Every row comes from one small tree of marks. Brackets hold a mark, then the marks that hang from it, in alphabetical order. Every link used is in the known rows. Which tree was each row made from?
Known rows
{X K V}: [ 0.25  0.18  0.05  0.14 -0.20 -0.23 -0.01 -0.14 -0.04  0.21  0.07  0.16
 -0.07 -0.32  0.04 -0.17 -0.06  0.08 -0.14 -0.04 -0.06  0.14  0.07 -0.11]
{X V}: [ 0.25  0.16 -0.09  0.11 -0.24 -0.20 -0.07 -0.09  0.05  0.00  0.01  0.10
  0.05 -0.36  0.18 -0.30 -0.08  0.14 -0.08 -0.07 -0.11  0.09  0.02 -0.22]
{H {K X}}: [ 0.16  0.28 -0.01  0.02 -0.12 -0.33 -0.01 -0.07  0.01 -0.08  0.09  0.07
  0.07 -0.07  0.06 -0.38 -0.05 -0.11  0.19 -0.11 -0.38  0.03  0.05  0.02]
{N {K D H}}: [ 0.14  0.04 -0.37 -0.03 -0.40 -0.12 -0.10 -0.11 -0.13 -0.07 -0.03 -0.04
  0.02 -0.40  0.18 -0.37  0.11  0.16 -0.32 -0.13 -0.10 -0.04  0.10 -0.01]
{K V}: [ 0.18  0.07  0.04  0.07 -0.15 -0.21  0.05 -0.09  0.05  0.34 -0.06  0.03
  0.04 -0.40  0.11 -0.41 -0.07  0.18  0.06 -0.13 -0.34  0.02  0.05 -0.07]
{H {K D}}: [ 0.15  0.21 -0.34 -0.06 -0.15 -0.24 -0.07 -0.12 -0.05  0.01  0.02 -0.01
 -0.05 -0.39  0.16 -0.35 -0.04  0.12 -0.13 -0.16 -0.27  0.06  0.00  0.06]
{K X}: [ 0.20  0.15 -0.02  0.01 -0.12 -0.25  0.00 -0.05  0.06 -0.10  0.03  0.13
  0.01 -0.07  0.07 -0.26 -0.03 -0.03  0.14 -0.13 -0.31  0.07  0.12 -0.09]
{D N V {X K}}: [ 0.16 -0.15 -0.03  0.09 -0.04 -0.39  0.07 -0.17 -0.22  0.30  0.15  0.00
 -0.06 -0.11  0.25 -0.17  0.02  0.07  0.05 -0.08 -0.12  0.26  0.22 -0.07]
{D H}: [ 0.16 -0.18 -0.19 -0.02  0.03 -0.23  0.08 -0.06  0.05 -0.06  0.01  0.02
  0.06 -0.07  0.19 -0.29 -0.06  0.24 -0.01 -0.11 -0.11  0.16  0.17 -0.05]
{K D H V X}: [ 0.13  0.14 -0.20  0.20 -0.25 -0.06  0.06 -0.09 -0.02  0.16 -0.10  0.12
 -0.17 -0.42  0.04 -0.35  0.00 -0.01 -0.11 -0.23 -0.18 -0.03  0.00 -0.09]
{H {K D V}}: [ 0.13  0.25 -0.20  0.02 -0.19 -0.24  0.02 -0.13  0.00  0.32 -0.04 -0.01
 -0.11 -0.53  0.09 -0.50 -0.06  0.15 -0.07 -0.20 -0.33 -0.02 -0.02  0.02]
{K {D H} V X}: [ 0.14  0.08 -0.14  0.08 -0.01 -0.17  0.14 -0.04  0.12  0.05 -0.11  0.12
 -0.29 -0.20 -0.02 -0.33 -0.04  0.12  0.04 -0.24 -0.07  0.12  0.08 -0.11]
{X {K D}}: [ 0.19  0.09 -0.19 -0.02 -0.09 -0.18  0.02 -0.15 -0.11  0.20  0.01  0.08
 -0.19 -0.35  0.00 -0.12  0.01  0.11 -0.24 -0.17 -0.14  0.17  0.12  0.03]
{N H}: [ 0.22 -0.14 -0.04 -0.03 -0.07 -0.18  0.12 -0.12  0.07  0.14 -0.02  0.03
  0.34 -0.21  0.30 -0.29 -0.03  0.18 -0.14 -0.09 -0.45  0.02  0.01 -0.08]
{N H {K {D X} V}}: [ 0.09 -0.04  0.08 -0.07 -0.14 -0.23  0.14 -0.09  0.05  0.36 -0.10 -0.07
  0.07 -0.42  0.40 -0.57  0.06  0.16 -0.19 -0.18 -0.43 -0.14  0.01 -0.21]
{D N {X K}}: [ 0.16 -0.03 -0.04  0.05 -0.01 -0.33  0.10 -0.10 -0.20  0.23  0.23  0.10
 -0.13 -0.10  0.29 -0.23  0.00  0.13  0.05 -0.05 -0.37  0.17  0.20 -0.02]
{D {N H} V}: [ 0.26 -0.26 -0.15  0.04 -0.11 -0.25  0.18 -0.16 -0.03  0.16  0.04  0.04
  0.34 -0.20  0.30 -0.20  0.00  0.27 -0.08 -0.09 -0.29  0.20  0.02 -0.12]
{X {K {D N}} V}: [ 0.26  0.25 -0.28  0.14 -0.28 -0.14  0.01 -0.13 -0.11  0.14  0.09  0.26
 -0.31 -0.41  0.08 -0.05 -0.02  0.28 -0.28 -0.12 -0.01  0.25  0.05 -0.12]
{D H N V}: [ 0.18 -0.28 -0.30  0.04 -0.05 -0.31  0.09 -0.11 -0.06 -0.03  0.05 -0.01
  0.12 -0.04  0.19 -0.22 -0.01  0.33  0.05 -0.10  0.07  0.35  0.21 -0.04]
{H {K {D X} V}}: [ 0.07  0.19 -0.12  0.03 -0.09 -0.31  0.04 -0.11 -0.02  0.32 -0.01 -0.10
 -0.15 -0.46  0.32 -0.55 -0.06  0.03  0.02 -0.20 -0.41 -0.09  0.02 -0.04]
{H {K D X}}: [ 0.14  0.33 -0.22 -0.02 -0.14 -0.25 -0.04 -0.08  0.00 -0.12  0.01  0.09
 -0.17 -0.22  0.02 -0.27 -0.02 -0.06  0.00 -0.21 -0.31  0.05  0.01 -0.01]
{N {H {K {D V}}}}: [ 0.15 -0.10 -0.25 -0.01 -0.12 -0.27  0.09 -0.23 -0.01  0.26 -0.07 -0.12
  0.26 -0.36  0.24 -0.28  0.00  0.08 -0.24 -0.19 -0.23  0.12 -0.06 -0.07]

Which tree is each row?
[ 0.21 -0.05 -0.30  0.06 -0.18 -0.25  0.06 -0.20 -0.20  0.25  0.03  0.07
 -0.19 -0.32  0.01 -0.04  0.05  0.17 -0.16 -0.18  0.04  0.36  0.14  0.01]  {X {K {D N V}}}
[ 0.14 -0.01 -0.27  0.00  0.00 -0.19  0.08 -0.04  0.07 -0.29 -0.04  0.11
 -0.19 -0.06  0.05 -0.14  0.00  0.09 -0.05 -0.22 -0.03  0.17  0.13 -0.09]  {K {D H} X}
[ 0.14 -0.01 -0.25  0.09 -0.04 -0.40  0.12 -0.08 -0.07 -0.15  0.09  0.08
  0.05  0.12  0.09 -0.29 -0.03  0.10  0.26 -0.12 -0.05  0.30  0.17 -0.01]  {D {H {K X}} N V}
[ 0.22  0.25 -0.05  0.17 -0.43 -0.16 -0.10 -0.06 -0.02 -0.19 -0.01  0.14
  0.09 -0.19  0.13 -0.42  0.03 -0.04 -0.09 -0.04 -0.01 -0.07  0.07 -0.23]  {N {K H {X V}}}
[ 0.20 -0.02 -0.60  0.09 -0.31 -0.06  0.02 -0.12 -0.19 -0.08  0.06  0.11
 -0.09 -0.39  0.26 -0.21  0.03  0.30 -0.29 -0.15 -0.16  0.11  0.06 -0.01]  {K {D N} H}
[ 0.06 -0.12 -0.12 -0.04  0.11 -0.41  0.06 -0.06 -0.03 -0.01  0.15 -0.09
  0.08  0.02  0.39 -0.45 -0.08  0.05  0.11 -0.09 -0.25  0.05  0.15 -0.02]  {D {H K} X}
[ 0.14 -0.24 -0.33 -0.01 -0.05 -0.25  0.07 -0.14  0.00 -0.03 -0.11 -0.10
 -0.06 -0.25  0.11 -0.17  0.00  0.20 -0.18 -0.24  0.22  0.28  0.14 -0.07]  {K {D H V}}
[ 0.16 -0.03 -0.25  0.11 -0.04 -0.18  0.25 -0.11 -0.12  0.37  0.04  0.17
 -0.35 -0.28 -0.01 -0.23 -0.03  0.40 -0.08 -0.17  0.03  0.28  0.14  0.04]  {X {K {D H N} V}}
[ 0.09 -0.20 -0.28  0.04  0.04 -0.49  0.11 -0.12 -0.14  0.01  0.15 -0.12
  0.11  0.00  0.42 -0.40 -0.05  0.17  0.18 -0.09 -0.06  0.22  0.20 -0.05]  {D {H K} N V X}
[ 0.21  0.17  0.13  0.05 -0.21 -0.25  0.23 -0.03  0.04  0.15  0.03  0.22
  0.19 -0.12  0.17 -0.52  0.08  0.26  0.08 -0.07 -0.52 -0.02  0.00 -0.16]  {D {N H {K V X}}}
[ 0.10 -0.26 -0.15 -0.05 -0.11 -0.43  0.08 -0.06 -0.13 -0.07  0.11 -0.11
  0.09  0.02  0.41 -0.40  0.06  0.26  0.10 -0.07  0.04  0.22  0.29 -0.11]  {D H {N K} V X}
[ 0.13  0.21 -0.01  0.06 -0.06 -0.20  0.18 -0.11  0.09  0.30 -0.08  0.10
  0.07 -0.32  0.14 -0.45 -0.03 -0.02 -0.06 -0.22 -0.50 -0.06 -0.15 -0.09]  {N {H {K D V X}}}
[ 0.13 -0.10 -0.15  0.05 -0.05 -0.19  0.24 -0.09  0.01  0.37  0.02  0.07
 -0.04 -0.41  0.49 -0.39  0.00  0.28 -0.14 -0.19 -0.51  0.00 -0.02 -0.20]  {K {D {N H} X} V}
[ 0.09 -0.31 -0.42  0.01  0.03 -0.32  0.12 -0.10 -0.09 -0.04  0.03 -0.08
 -0.16 -0.13  0.37 -0.17  0.02  0.24 -0.05 -0.21  0.08  0.30  0.22 -0.13]  {K {D H N V X}}
[ 0.15  0.34  0.10  0.10 -0.13 -0.30  0.05 -0.07  0.05  0.22  0.03  0.09
 -0.01 -0.21 -0.01 -0.54 -0.06 -0.07  0.25 -0.14 -0.42 -0.04  0.00 -0.03]  {H {K V X}}
[ 0.16  0.13 -0.06  0.08 -0.12 -0.16  0.09 -0.17 -0.05  0.50 -0.06  0.10
 -0.26 -0.48 -0.07 -0.27 -0.02  0.13 -0.16 -0.19 -0.13  0.14  0.06  0.02]  {X {K D V}}
[ 0.15  0.06 -0.01  0.23 -0.23 -0.13  0.07 -0.08 -0.03  0.21 -0.02  0.12
  0.02 -0.28  0.08 -0.44 -0.03 -0.04  0.08 -0.12 -0.24 -0.08  0.04 -0.08]  {K H V X}
[ 0.17 -0.21 -0.23 -0.05 -0.19 -0.34  0.06 -0.08 -0.10 -0.14  0.06 -0.05
  0.12 -0.08  0.18 -0.36  0.07  0.40  0.04 -0.07  0.08  0.27  0.23 -0.05]  {D H {N K} V}
[ 0.21  0.22 -0.35  0.01 -0.20 -0.18  0.06 -0.03 -0.04 -0.27  0.07  0.21
 -0.25 -0.18  0.08 -0.12  0.04  0.15 -0.01 -0.20 -0.29  0.17  0.07 -0.07]  {K {D N} X}
[ 0.19  0.02  0.16 -0.03 -0.22 -0.22  0.14 -0.09  0.08  0.38 -0.07  0.00
  0.37 -0.33  0.22 -0.58  0.01  0.26 -0.06 -0.09 -0.40 -0.11 -0.02 -0.11]  {N H {K V}}
[ 0.04 -0.24 -0.10  0.02  0.10 -0.47  0.05 -0.13 -0.07  0.08  0.08 -0.22
  0.16 -0.03  0.37 -0.39 -0.08 -0.04  0.15 -0.12 -0.06  0.15  0.17 -0.06]  {D {H K} V X}
[ 0.14 -0.05  0.07  0.00 -0.15 -0.31  0.20 -0.06 -0.02  0.32  0.06  0.04
  0.21 -0.23  0.50 -0.60  0.05  0.28  0.02 -0.05 -0.56 -0.12  0.04 -0.20]  {D {N H {K V}} X}
[ 0.21  0.42 -0.01  0.13 -0.23 -0.29 -0.07 -0.06  0.06 -0.06  0.08  0.14
 -0.02 -0.18  0.08 -0.37 -0.09 -0.09  0.10 -0.07 -0.22  0.02 -0.02 -0.17]  {H {K {X V}}}
[ 0.17 -0.32 -0.09  0.04  0.00 -0.34  0.16 -0.14 -0.06  0.22  0.07 -0.05
  0.26 -0.12  0.55 -0.23  0.01  0.15 -0.02 -0.10 -0.34  0.13  0.07 -0.23]  {D {N H} V X}
[ 0.12 -0.10 -0.50  0.10 -0.20 -0.15  0.03 -0.10 -0.21 -0.03  0.12  0.02
 -0.11 -0.32  0.48 -0.24  0.05  0.17 -0.23 -0.14 -0.25  0.04  0.11 -0.08]  {K {D N X} H}
[ 0.15 -0.26 -0.24  0.02 -0.04 -0.27  0.15 -0.15 -0.06  0.19  0.00 -0.04
  0.07 -0.27  0.51 -0.14  0.05  0.20 -0.21 -0.20 -0.28  0.17  0.05 -0.20]  {K {D {N H} V X}}
[ 0.12 -0.36 -0.13  0.09  0.10 -0.39  0.18 -0.14 -0.19  0.20  0.14 -0.01
 -0.09  0.04  0.27 -0.14  0.00  0.16  0.09 -0.08  0.07  0.33  0.31 -0.05]  {D H N V {X K}}
